Every row comes from one small tree of marks. The marks that hang from a mark follow it in brackets, in the order of their numbers. Every link used is in the known rows. Which tree was each row made from?
Known rows
q_39{q_462{q_840 q_897} q_540}: -2.38,-0.37,-0.04,1.59,0.24,1.29,-1.26,-0.22,-0.90,2.29,-1.70,2.43,-2.54,-0.28,0.20,2.75,-1.62,1.88,-1.28,-4.06,0.23,-2.90,0.47
q_39{q_840}: -1.56,-0.71,0.45,-1.69,-1.60,-0.40,-1.92,-1.14,1.69,1.12,-1.05,2.35,-1.88,2.17,-0.02,0.69,0.77,-5.11,-0.41,-2.25,3.00,-2.82,-2.07
q_39{q_540 q_840{q_462{q_792 q_897} q_783}}: 1.65,3.42,-1.85,0.77,-2.20,-1.47,-1.45,2.06,-2.04,0.66,-0.58,-3.03,3.43,-3.55,-1.32,-1.16,0.95,3.08,-0.29,-0.66,-2.11,2.62,7.23
q_783{q_39{q_540} q_462{q_840{q_792} q_897}}: -1.87,-1.42,0.35,1.79,1.66,0.84,2.22,-2.09,-1.14,0.08,-1.89,2.11,-4.73,2.00,-2.41,1.95,-1.23,4.34,-4.18,2.37,0.22,0.01,2.50
q_840{q_462{q_783} q_792}: 1.49,0.85,-1.08,-2.22,1.75,-0.64,-0.26,4.02,0.24,-3.70,3.25,-1.06,1.02,-1.26,2.04,-1.90,1.98,-0.03,2.02,0.81,-1.33,1.26,-1.32
q_540{q_783{q_462{q_792 q_840 q_897}}}: 1.06,2.78,1.36,2.21,1.57,0.59,-0.39,-3.08,-0.78,-1.69,0.29,3.84,1.43,4.99,-2.49,0.35,-0.85,1.71,-2.45,1.42,-0.57,1.76,-3.75
q_462{q_792}: 0.24,-0.14,2.02,-3.38,-0.32,-0.52,-0.90,-2.09,0.61,0.77,-1.31,-0.40,1.22,2.69,-1.86,-1.36,0.69,-5.22,-0.62,-0.78,2.15,-1.19,0.36
q_540{q_783}: -0.79,0.25,-1.03,0.04,-0.54,0.46,-1.00,-1.38,0.99,-3.09,2.13,2.53,0.73,2.48,0.72,-0.69,-0.01,-5.67,-0.79,-1.42,2.01,-2.06,-5.81
q_783{q_39 q_462{q_840{q_792}}}: -2.10,-1.46,1.83,-2.90,1.86,0.34,1.99,-1.94,2.95,0.09,-1.23,2.47,-5.85,2.71,-1.84,1.97,0.45,0.94,-2.95,3.24,0.17,-1.92,-1.93
q_792{q_462{q_840{q_39{q_540} q_783} q_897}}: -0.81,0.96,-0.99,4.01,-0.83,3.57,1.50,-0.31,1.24,2.97,-2.40,-0.41,-2.39,-2.26,1.39,1.58,-2.27,5.38,2.26,0.91,-1.77,1.73,3.36
q_783{q_39 q_462{q_792 q_840 q_897}}: 1.00,1.31,3.21,1.49,0.57,-0.90,1.35,-3.66,1.31,1.88,-2.90,2.72,-0.73,4.37,-5.55,1.25,-1.41,2.88,-2.86,2.43,0.69,0.78,-0.09
q_462{q_792 q_840{q_39{q_540} q_783} q_897}: 0.17,-0.36,-0.07,3.67,0.97,2.84,1.97,-3.15,0.93,2.51,-3.80,-2.01,-0.71,-1.00,0.06,1.45,-2.93,3.68,-0.06,-1.23,-2.73,1.40,5.36
q_39{q_540 q_840{q_462}}: -3.46,0.36,-1.24,-1.61,-2.23,0.55,-1.61,3.47,-0.31,-0.46,0.06,-0.78,-1.20,-1.49,0.15,-0.21,0.90,-1.90,-0.13,-1.82,0.43,-2.53,2.88
q_39{q_540 q_840}: -4.55,-2.21,-0.80,-0.54,-1.50,0.53,-2.15,-0.25,-0.93,0.66,-1.20,0.13,-1.96,1.68,0.22,0.51,0.10,-4.74,-1.15,-2.97,2.54,-3.51,1.53
q_840{q_462{q_783{q_39}}}: 0.11,1.07,-0.52,1.34,-0.55,-1.76,0.39,3.72,2.44,-2.63,2.44,-0.67,2.46,-0.41,-1.40,-1.20,-0.18,-0.62,2.05,0.57,-0.12,-0.51,-3.02
q_897{q_462}: 0.52,-1.78,2.27,-2.87,-1.05,0.52,0.59,2.46,1.64,-0.18,-1.09,1.73,-0.36,0.61,-1.60,0.01,-0.43,-4.84,-1.59,-1.97,2.85,-1.00,-2.53
q_540{q_39{q_840{q_462 q_783 q_792}}}: 2.20,2.53,-1.97,-3.16,0.05,-0.05,0.93,-0.16,-0.82,-0.34,1.33,-1.66,-1.63,-4.62,4.14,-0.94,3.50,0.21,1.32,1.06,-3.96,1.09,-0.79
q_39{q_462 q_540}: -3.88,-2.46,0.58,-2.42,-1.43,0.56,-1.60,0.06,-0.86,1.36,-0.44,-0.94,-0.25,0.22,0.75,0.01,0.18,-4.35,-0.62,-3.13,2.30,-4.37,0.40
q_897{q_462{q_783}}: 0.47,-2.11,1.25,0.09,0.54,-0.34,-0.30,4.47,0.47,-2.12,1.22,0.71,2.63,1.55,-0.77,-0.80,-0.93,-3.50,0.58,-2.09,1.62,0.55,-4.47
q_540{q_39{q_462 q_840}}: -0.87,-0.55,0.98,-1.24,-1.35,-0.10,-1.26,-4.43,-1.93,3.33,-0.02,1.06,-0.75,0.49,3.28,0.40,1.36,-4.80,2.06,-2.12,0.90,-3.57,-5.50
q_39{q_462 q_840}: -1.48,-0.97,0.84,-2.76,-2.31,-1.25,-2.82,-1.49,1.25,2.92,-0.07,1.60,-0.80,0.52,1.54,1.08,1.25,-4.24,1.05,-2.44,2.63,-3.97,-2.96
q_840{q_462 q_792}: 1.57,1.18,-0.08,-5.27,0.13,0.26,0.67,2.04,1.39,-1.62,0.98,0.01,-1.87,-2.17,1.10,-1.08,2.40,-1.31,-0.17,0.94,-0.15,-0.38,0.73
q_792{q_462{q_783 q_840}}: -2.54,1.08,-0.36,0.43,1.55,0.40,-2.36,3.50,1.40,-0.36,1.62,1.73,-0.80,1.89,0.57,0.67,0.04,1.10,3.89,0.47,-0.67,-0.38,-4.39
q_39{q_540 q_840{q_462{q_897} q_783 q_792}}: 1.72,2.24,-3.45,0.03,-1.10,-0.66,-0.34,2.68,-1.89,-0.72,0.57,-1.60,-0.51,-5.30,1.65,-0.18,1.85,4.19,-0.93,-0.07,-2.23,2.51,6.17

Write each row's tree
4.47,-2.12,0.25,3.58,1.22,0.28,1.42,-4.11,-0.88,1.19,1.33,-0.24,2.18,-0.35,4.76,-0.30,-1.04,1.65,4.09,0.82,0.75,2.29,-2.17	q_840{q_39{q_462{q_783 q_897}} q_792}
0.10,-1.05,-3.70,2.92,-0.48,-1.18,-2.40,-3.07,-5.35,-1.03,3.58,0.86,0.84,-1.62,4.58,0.47,0.47,0.65,0.31,-0.25,0.69,-0.17,-0.16	q_39{q_462{q_897} q_540{q_783} q_840{q_792}}
1.68,1.11,0.93,2.66,2.36,-1.55,-2.39,-0.60,-0.91,1.49,0.60,1.15,3.15,1.40,0.11,1.17,-1.02,3.22,2.38,-1.96,-1.59,0.76,-2.38	q_39{q_462{q_783 q_792 q_840 q_897}}
1.61,-1.80,1.97,-0.87,1.20,-1.44,-0.72,3.07,-1.02,-1.42,1.02,-1.60,5.18,1.82,-1.60,-1.88,-0.61,-3.09,1.28,-0.57,0.80,1.87,-1.65	q_897{q_462{q_783 q_792}}
0.78,-0.77,-2.67,4.94,0.39,-1.92,-0.21,0.33,-4.72,-1.15,2.91,-1.80,2.51,-0.36,0.41,-1.60,-0.45,3.63,2.77,4.35,1.22,3.42,2.76	q_840{q_792{q_462{q_783{q_39{q_540}} q_897}}}
2.79,1.03,3.56,1.01,-1.51,-2.03,1.45,-4.63,-0.38,1.53,-2.11,1.03,2.90,4.74,-5.72,-1.29,-0.52,-0.60,-2.76,3.24,3.18,1.77,0.70	q_783{q_39 q_462{q_792 q_897}}
0.34,1.13,-2.05,6.06,-0.69,-1.24,0.63,3.61,-1.62,-2.56,1.76,-1.18,3.57,-1.10,-2.05,-1.26,-1.86,2.74,0.77,-0.21,-0.21,1.43,1.40	q_840{q_462{q_783{q_39{q_540}} q_897}}
-3.89,-0.52,-0.10,-3.11,0.75,0.10,-1.96,0.72,0.54,2.29,-1.26,-3.18,-0.51,-2.06,0.42,1.51,0.25,0.96,-0.25,-2.67,-3.20,-2.86,3.06	q_39{q_462{q_792 q_840{q_783}} q_540}
4.93,3.13,0.34,1.92,-2.43,1.89,3.30,0.01,3.98,0.91,-1.60,-0.13,1.03,-3.54,0.56,-0.46,-0.77,2.36,1.03,-0.07,-1.02,2.82,1.02	q_840{q_39 q_462{q_897} q_783}
5.46,4.01,-1.34,-1.98,-0.48,-0.71,1.30,2.18,1.03,-1.33,0.55,0.10,0.29,-4.49,0.54,-0.87,2.15,3.23,-1.14,0.62,-1.86,3.46,2.25	q_840{q_462{q_897} q_783 q_792}
0.17,-1.99,1.69,-0.48,0.29,3.38,3.20,1.77,6.02,1.63,-2.96,0.77,-3.70,-2.47,0.91,2.74,-2.41,0.69,0.25,-1.69,-1.99,-0.33,-2.13	q_897{q_462{q_840{q_39 q_783}}}
-3.37,-0.77,0.64,-0.79,-0.03,0.72,-1.01,-2.04,-3.39,-3.10,1.39,-1.68,3.36,5.01,-1.89,-2.68,0.26,-4.04,-2.53,1.61,1.25,-0.48,-0.11	q_39{q_540{q_783{q_462{q_792}}}}
-5.18,-3.04,0.69,-1.71,1.94,1.17,1.73,-0.97,0.40,-0.42,-1.39,0.29,-6.07,2.17,-1.75,1.68,-0.29,1.43,-3.62,2.48,-0.18,-2.56,1.62	q_783{q_39{q_540} q_462{q_840{q_792}}}
-1.49,-4.14,0.43,2.22,0.61,-2.00,0.28,2.76,-2.53,-1.63,1.03,-4.25,4.98,0.64,-2.82,-1.67,-2.22,-1.75,0.64,0.55,0.68,0.73,1.94	q_897{q_462{q_783{q_39{q_540}} q_792}}
1.29,-3.43,1.71,-2.93,-0.11,1.58,1.92,-5.00,1.83,2.65,-0.40,-0.94,-2.15,-1.11,4.72,0.21,0.34,-2.55,2.45,0.99,1.54,-1.96,-0.95	q_840{q_39{q_462} q_792}
3.41,0.36,0.33,5.04,0.49,-3.33,-0.22,-2.47,-1.19,-0.43,0.59,-0.31,5.64,2.88,-3.11,-1.43,-1.62,-0.06,1.13,0.87,1.53,2.39,-0.77	q_462{q_783{q_39} q_792 q_897}
2.14,1.57,-1.45,-3.63,-0.93,-1.80,2.06,2.15,3.55,-1.40,1.16,-1.96,-1.14,-4.92,0.01,-0.66,2.17,1.32,-0.37,2.46,-1.96,0.53,1.50	q_840{q_462 q_783{q_39} q_792}
-2.22,0.66,-0.43,-2.44,-1.66,-0.46,-1.89,1.87,-1.67,0.28,-0.05,-3.29,1.22,-1.22,-0.71,-1.37,1.24,-1.47,0.59,-0.40,-0.41,-1.12,5.64	q_39{q_540 q_840{q_462{q_792}}}
0.89,3.08,0.54,0.97,-0.38,0.88,-1.03,0.46,1.02,2.09,-1.16,4.50,-2.47,0.78,-1.18,1.64,-0.49,2.73,1.00,0.48,0.85,0.59,-1.52	q_792{q_462{q_840 q_897}}
-1.14,-3.49,-1.11,-1.05,0.32,2.81,2.65,-2.40,1.00,0.17,-1.38,-3.93,-2.48,-2.07,3.63,-0.47,-0.23,-1.37,-0.02,0.29,-0.64,-0.23,4.19	q_840{q_39{q_540} q_783 q_792}
4.58,2.96,-1.10,-1.42,-1.00,-1.11,-0.19,-0.13,-0.68,0.86,0.61,0.37,0.55,-2.44,0.91,-1.18,2.25,2.57,0.88,3.17,0.36,4.19,1.84	q_840{q_783 q_792{q_462{q_897}}}
-1.56,0.74,1.44,-3.05,-2.26,-0.53,-1.14,-0.01,2.57,0.92,-1.37,1.01,-0.64,2.70,-1.56,0.06,2.05,-2.75,-2.29,-0.19,1.33,-0.68,-2.06	q_39{q_840{q_783{q_462}}}
-1.95,1.22,0.16,3.23,1.67,1.54,-0.57,-2.08,-3.30,-2.15,0.11,1.66,1.21,4.47,-2.37,0.14,-1.56,2.20,-3.23,0.72,-0.95,1.10,-0.11	q_39{q_540{q_783{q_462{q_792 q_840 q_897}}}}
4.74,2.50,-1.38,1.35,1.48,-0.96,0.29,2.90,-1.33,-3.16,2.73,0.55,2.43,-1.41,1.25,-1.59,1.01,2.98,1.39,0.74,-0.92,3.87,-0.40	q_840{q_462{q_783 q_897} q_792}
-2.44,-3.42,-1.49,-1.31,1.69,0.24,2.27,3.75,1.67,-0.70,-0.85,-1.76,-4.71,-4.56,-0.30,2.56,-1.07,3.08,-2.56,0.28,-2.90,-0.64,2.81	q_897{q_462{q_840{q_783{q_39{q_540}} q_792}}}
-2.10,-0.42,0.44,1.35,3.03,1.16,-0.88,-1.03,-1.01,0.70,1.27,1.25,-0.68,1.25,3.52,1.28,-0.40,-0.79,3.34,-2.97,-2.76,-2.72,-8.61	q_540{q_39{q_462{q_783 q_840}}}
